Known rows, with every way that one mark hangs from another:
z_161(z_820): +1.20	-1.13	+2.07	-1.90	-1.87	+2.52	-0.98	-3.54	+0.79	-5.78	+0.63	-0.94	+4.41	-2.22	-0.02	+3.17	-4.90	-1.76
z_802(z_205(z_69 z_655)): -2.63	+1.88	+2.36	-1.28	+2.02	+0.25	+0.41	-2.16	+0.03	-3.87	-2.70	-0.42	-1.22	+0.82	+4.78	+0.47	+0.74	+1.59
z_802(z_574(z_69)): -0.11	-1.56	-1.69	+0.40	-0.77	+0.88	+0.38	-0.73	+0.40	-1.03	-2.06	+0.05	+1.64	-0.96	-1.86	+1.32	-5.00	-2.01
z_574(z_69(z_810) z_820): +2.93	-3.38	-4.45	+3.53	-1.44	+0.62	+0.13	+1.38	-0.28	+1.47	+3.63	-0.42	+1.10	+0.71	-1.54	-0.13	-1.25	-0.53
z_810(z_802(z_205 z_574)): -2.40	+1.84	+2.33	-4.64	-0.16	+1.80	-1.51	+1.66	-1.23	-1.13	-3.14	-0.03	+0.31	-1.03	-2.21	+1.50	-3.00	-1.53
z_655(z_205 z_574(z_69(z_810) z_820)): +1.25	+2.22	-1.54	+0.35	-2.41	-2.21	+0.72	-0.08	+1.36	+3.83	+2.20	+1.67	+0.24	+0.17	+0.22	-0.54	+3.31	+2.34
z_655(z_205 z_574(z_820)): +0.18	+3.35	-0.97	-2.61	-3.24	-1.41	+1.05	-0.95	-0.56	+1.71	+0.69	+1.55	+0.67	-0.67	+1.91	+0.43	+0.52	+3.41
z_802(z_205(z_69 z_655) z_574(z_820)): -1.55	-0.76	+1.23	-2.16	+2.47	+3.00	+1.14	-1.35	-0.53	-2.22	-4.76	-1.25	-2.18	+2.86	+4.55	-0.86	-0.34	+0.52
z_802(z_205 z_574(z_69 z_820)): -0.20	-1.76	-1.20	-2.07	-1.95	+3.83	+0.07	+1.12	+0.17	+1.28	-2.67	-0.30	+0.28	+2.96	-1.31	+0.02	-4.29	-1.26
z_574(z_69(z_205(z_655) z_810(z_802)) z_820): +2.14	-1.88	+0.42	+2.37	+0.85	-0.70	-0.20	+1.98	-1.37	+3.26	+4.26	-0.12	-1.14	+0.89	-2.72	-1.96	+2.80	-1.58
z_802(z_205(z_69(z_810)) z_574(z_820)): +0.01	-1.83	-1.42	-1.21	+0.76	+4.07	+0.11	-0.55	+1.52	+0.09	-4.04	-1.12	-0.59	+4.73	+2.84	-0.44	+0.39	+0.58
z_655(z_574): -0.66	+1.17	-1.80	-0.09	-1.04	-1.75	+1.10	-1.44	+0.29	-1.39	-1.14	+1.11	+1.97	-2.87	+1.33	+1.68	-1.67	+0.97
z_810(z_802(z_205(z_655) z_574(z_69))): -2.76	+1.79	+3.85	-3.21	+1.62	+0.48	-0.99	+1.74	-1.35	-1.28	-2.61	-0.05	-1.07	-1.80	-2.26	+0.57	-1.53	-2.34
z_810(z_802): -1.48	+2.00	+0.91	-2.36	-0.26	-0.48	-1.19	+1.12	-2.74	-2.72	+0.33	+0.14	+1.41	-4.26	-2.09	+2.21	-3.22	-0.74
z_574(z_69(z_205(z_655) z_810) z_820): +2.74	-2.81	-0.84	+3.28	+0.00	-0.46	+0.38	+0.85	-0.45	+3.28	+4.03	-0.18	-0.68	+2.20	-1.38	-1.81	+2.04	-1.00
z_810(z_802(z_205(z_69(z_574)))): -2.49	+2.63	+1.99	-2.30	+0.87	+0.15	-1.28	+0.95	-1.14	-2.14	-0.97	+0.02	+0.04	-2.39	-1.13	+0.79	-0.40	+0.13
z_802(z_205(z_655) z_574): -2.24	+0.20	+2.80	-3.55	+0.28	+2.06	+0.19	-0.89	+0.79	-1.52	-5.61	-0.46	-1.15	+2.65	+2.20	+0.69	-2.85	-0.90

Rows:
-0.76	+3.42	+0.28	-0.54	-1.47	-1.66	+0.08	-2.71	+0.84	-1.10	+0.48	+0.74	+0.48	-0.67	+2.08	+0.45	+0.80	+3.26
z_655(z_205(z_69(z_574)))
+2.86	-3.18	+1.30	+3.34	+0.02	-1.75	-0.02	+0.20	+2.39	+4.89	+2.45	-0.45	-2.09	+4.29	-0.48	-3.15	+4.55	-0.34
z_69(z_205(z_655) z_574(z_820) z_810)
-0.59	+0.10	+0.48	+1.30	+1.74	-2.59	+2.06	-1.05	-1.66	-2.12	+0.15	+0.22	-1.07	-2.89	+2.53	-0.13	-0.30	+0.14
z_205(z_655(z_574(z_69 z_820)))
+1.32	-1.96	-0.02	+1.41	-0.07	-0.31	-1.26	+2.79	+1.66	+2.58	+1.12	-0.92	-1.56	+1.74	-1.37	-1.51	+2.22	-0.47
z_69(z_574(z_820) z_810(z_802(z_205(z_655))))
+2.64	-2.07	-1.24	+2.23	-0.64	+0.14	-0.64	+2.34	-1.01	+4.00	+4.61	+0.08	+0.20	+1.10	-3.96	-1.40	+1.70	-1.42
z_574(z_69(z_205 z_810(z_802)) z_820)
+0.67	+1.98	-0.70	+0.60	-1.22	-1.20	-0.13	-1.96	+1.65	+0.56	+1.25	+0.27	-0.11	+1.20	+2.35	-0.32	+2.99	+3.39
z_655(z_205(z_69(z_574(z_820) z_810)))
-1.92	+0.87	+2.87	-3.26	+1.33	+1.32	-0.70	+2.37	-2.40	-0.69	-1.80	-0.40	-1.35	-1.26	-2.11	-0.01	-1.82	-2.02
z_810(z_802(z_205(z_655) z_574(z_69 z_820)))
-0.79	+0.21	+2.04	-1.83	+1.33	+0.22	-0.42	+1.74	-3.09	-0.25	-0.10	-0.15	-0.53	-2.59	-3.27	-0.08	-1.77	-2.45
z_810(z_802(z_574(z_69(z_205(z_655)) z_820)))
+1.91	-2.04	-2.55	+1.86	-0.81	+0.96	-0.70	+2.84	-0.78	+1.95	+3.26	-0.37	+0.33	+0.46	-2.72	-0.41	-0.13	-0.98
z_574(z_69(z_810(z_802(z_205))) z_820)
-2.88	+2.03	+4.00	-4.48	+1.35	+0.93	-1.06	+1.32	-1.59	-1.88	-3.52	-0.28	-1.03	-1.24	-0.91	+0.98	-1.83	-1.66
z_810(z_802(z_205(z_655) z_574))
+1.59	-1.09	-0.54	+3.19	-0.88	-1.31	-0.68	-0.11	+2.03	+2.84	+2.65	+0.76	+1.20	+1.37	-3.02	-0.15	+1.42	-1.39
z_574(z_69(z_205 z_810))
-1.11	+0.38	-0.73	-0.53	-0.58	+1.53	+0.03	-0.94	+0.73	-1.49	-1.41	-0.33	+0.13	+1.32	+2.07	+0.02	-0.93	+1.89
z_802(z_205(z_69(z_574(z_820))))
+1.78	-1.01	-2.38	+2.52	-0.66	-1.52	+1.10	+0.19	+0.83	+3.29	+2.01	+1.14	+0.78	-0.16	-0.93	-0.89	+2.29	+0.08
z_655(z_574(z_69(z_205 z_810) z_820))
+0.25	-0.18	-0.58	+1.93	-0.24	-0.75	-1.31	+1.54	+1.35	+0.78	+1.58	+0.28	+0.91	-0.55	-3.04	+0.75	+0.40	-1.51
z_574(z_69(z_810(z_802(z_205))))
+1.45	-2.19	-3.42	+4.59	+1.68	-0.56	+0.54	-1.72	+1.79	-1.33	+0.88	-0.96	+0.12	+0.30	+2.63	-0.82	+2.55	+1.77
z_205(z_69(z_574(z_820) z_810))
+0.23	-1.10	-3.02	+2.94	+1.03	-0.33	+1.13	-2.18	-0.45	-3.10	+0.57	-0.65	+0.58	-1.93	+2.31	-0.28	-0.77	+1.97
z_205(z_69(z_574(z_820)))
-0.52	+4.27	-0.07	+0.12	+0.24	-3.06	+0.76	-3.01	+2.64	+0.54	-0.59	+1.54	+0.11	-0.35	+4.00	+0.17	+6.07	+3.88
z_655(z_205(z_69(z_810)) z_574)
-0.01	-0.47	+0.23	+2.09	+2.03	-2.69	+1.74	-0.86	-0.52	-1.26	+0.31	+0.10	-1.27	-1.78	+2.71	-0.38	+1.37	+0.07
z_205(z_655(z_574(z_69(z_810) z_820)))
